Each row comes from the steps of one path. Every step used is in the known rows, and no mark comes twice. Write the path behind each row, first mark first.
Known rows
fenim > fizof > fefa: [ 0.41  4.44  4.42 -0.59  0.96 -2.96 -0.84 -2.56 -2.54  2.08 -2.35 -0.63
  0.74 -6.23 -1.29 -3.30]
mapu > fizof > fenim: [ 1.21  3.42  3.16  0.54  0.92 -4.53 -3.97  4.45 -1.53 -0.38 -2.29  1.24
 -0.49 -6.39 -3.01 -3.25]
foso > fenim > fizof > fefa > koru: [-1.72  1.88  3.35 -2.22  1.83 -4.69 -3.56  0.82 -1.11  2.67 -3.80 -1.22
  2.66 -2.46 -1.65 -1.31]
fizof > fefa > koru > fenim: [ 0.15  2.22  3.88 -2.30  1.05 -6.68 -1.61  4.52 -2.27  2.45 -3.89  0.24
  2.12 -2.30 -0.49  1.19]
fenim > koru > fefa: [ 0.04  2.33  2.45  3.45  5.70 -4.64 -2.35  2.65 -3.80 -1.54 -2.97  1.82
 -1.19 -2.45  0.75 -0.65]
mapu > fizof > fefa > foso > fenim > koru: [-0.03  3.39  2.02 -0.39  2.93 -1.40 -4.78  3.39  1.21  0.46 -2.60  0.40
  0.77 -3.64 -4.04 -0.53]
fenim > koru > fefa > foso: [-1.25  2.50  1.76  0.33  6.42 -6.78 -1.79  2.16 -4.15  0.64 -2.03  2.24
  2.59 -1.66 -4.52 -0.50]
koru > fefa > foso > fenim > fizof: [-2.51  4.67  5.34 -1.32  6.05 -5.00 -4.76  0.52 -2.22 -1.24  3.03  0.71
 -1.37 -6.53 -3.13 -3.53]
fefa > foso > fenim > fizof > puzavev: [-0.65  5.97  4.23 -3.31  2.96 -2.61 -4.03 -0.65  2.07 -0.17 -0.88  0.02
 -0.61 -6.76 -4.30 -3.51]
fizof > fenim > koru: [-0.89  2.08  1.93  4.16  4.92 -4.22 -3.87  5.01 -1.08  1.76 -3.56 -1.54
 -1.09 -4.22  0.07 -0.55]
mapu > fizof > fenim > koru > fefa: [ 2.48  1.85  1.63  3.25  4.44 -4.33 -4.44  3.63 -2.29 -3.24 -2.62  3.24
 -1.86 -3.42 -1.19 -1.72]
foso > fefa > fizof: [-2.23  3.16  3.62 -5.97  4.94 -3.47 -3.63  0.15 -1.36  0.54  1.49  0.06
  0.13 -3.31 -0.80 -3.91]
koru > fefa > foso: [-1.30  3.03  2.88 -1.38  5.59 -7.57 -0.94  2.00 -4.81  0.38 -1.64  2.42
  2.29 -2.80 -5.28 -1.98]
mapu > fizof > fenim > koru: [ 0.31  2.69  1.37  3.06  2.47 -3.25 -4.92  4.52 -0.90  0.75 -3.11  0.63
  0.04 -4.20 -0.97 -0.68]
fenim > koru > fefa > fizof: [-1.53  1.93  3.01 -2.54  6.68 -4.53 -3.63  1.33 -3.27  0.67  0.07  0.85
  1.87 -3.00 -1.07 -1.50]
foso > fenim > koru > fefa > fizof: [-1.31  1.92  3.68 -2.98  7.45 -3.45 -5.06  2.69 -1.24 -0.99  1.03  0.36
 -0.52 -3.96 -1.54 -1.99]
koru > fefa: [-0.14  3.06  3.92  1.43  4.80 -5.78 -1.19  2.56 -4.65 -1.91 -2.51  2.24
 -1.63 -3.92 -0.39 -2.55]
fizof > fenim > koru > fefa > foso: [ 0.10  1.64  1.56  0.84  6.87 -7.13 -2.91  3.25 -2.98 -0.16 -2.03  1.90
  1.06 -2.17 -4.84 -1.16]

Write each row's path
[-0.25  1.49  1.71  0.05  6.12 -3.37 -5.47  3.17  0.68  0.58 -0.80 -1.17
 -1.62 -3.14 -0.34 -2.01] : foso > fefa > fizof > fenim > koru
[ 1.21  3.19  2.38 -4.24  4.26 -2.59 -3.52 -0.41  0.90 -0.39 -3.00  1.27
  0.85 -3.54 -2.58 -2.19] : fenim > koru > fefa > fizof > puzavev
[ 0.98  1.44  3.89 -1.92  6.12 -6.15 -4.29  3.81 -1.69 -0.72  0.12 -0.10
 -1.39 -5.63 -2.95 -3.84] : koru > fefa > fizof > fenim
[ 0.04  4.52  3.95 -3.39  2.39 -5.95 -1.13 -0.82 -2.70  3.00 -0.35  0.77
  3.24 -5.21 -5.06 -1.54] : koru > fenim > fizof > fefa > foso
[-0.64  6.29  3.97 -1.53  1.48 -3.06 -2.36 -1.94 -0.24  1.14 -2.67  0.05
  0.51 -6.22 -1.21 -2.92] : fenim > fizof > puzavev
[-3.67  4.59  4.98 -1.28  2.64 -7.33 -3.80  1.67 -4.57  2.63  0.93  0.14
  2.64 -4.27  1.38  0.25] : fefa > koru > fenim > fizof
[-1.25  1.60  2.16  0.69  5.67 -4.25 -4.85  3.97 -0.55  2.59 -1.48 -1.92
  0.53 -4.24 -0.93 -0.91] : fefa > fizof > fenim > koru
[ 0.72  5.38  4.21 -2.90  4.11 -3.05 -4.21 -0.87  1.61 -2.49 -0.82  1.37
 -1.75 -6.11 -4.49 -3.69] : koru > fefa > foso > fenim > fizof > puzavev
[ 1.08  2.12  1.16 -0.02  5.07 -6.22 -3.69  2.88 -2.92 -1.01 -1.70  3.77
  2.18 -2.28 -5.88 -1.41] : mapu > fizof > fenim > koru > fefa > foso
[-1.59  2.37  4.17 -4.30  5.82 -5.41 -2.71  1.08 -3.96  0.32  0.58  1.04
  1.56 -4.07 -2.08 -2.99] : koru > fefa > fizof
[-1.03  2.96  4.53 -1.75  6.50 -4.95 -3.64  4.87 -0.77 -2.36 -0.07  0.73
 -2.43 -4.96 -4.94 -2.93] : koru > fefa > foso > fenim
[-0.76  2.49  2.47  0.51  4.77 -2.35 -3.81  3.83  1.05  1.13 -2.92 -1.26
 -0.42 -3.76 -3.26 -0.51] : fizof > fefa > foso > fenim > koru
[ 1.82  1.22  2.23  4.26  6.46 -5.07 -3.73  4.17 -2.23 -2.55 -2.92  1.35
 -3.14 -3.36 -0.33 -1.54] : fizof > fenim > koru > fefa
[ 1.04  2.88  3.49 -3.47 -0.80 -5.82 -2.54  4.32 -2.35  1.56 -3.62  1.83
  3.15 -2.23 -1.06  0.94] : mapu > fizof > fefa > koru > fenim
[ 0.81  5.26  3.43 -3.81  1.73 -4.14 -4.07 -0.95  1.19 -0.90 -1.41  1.45
 -0.53 -3.43 -0.05 -1.62] : foso > fefa > koru > fenim > fizof > puzavev
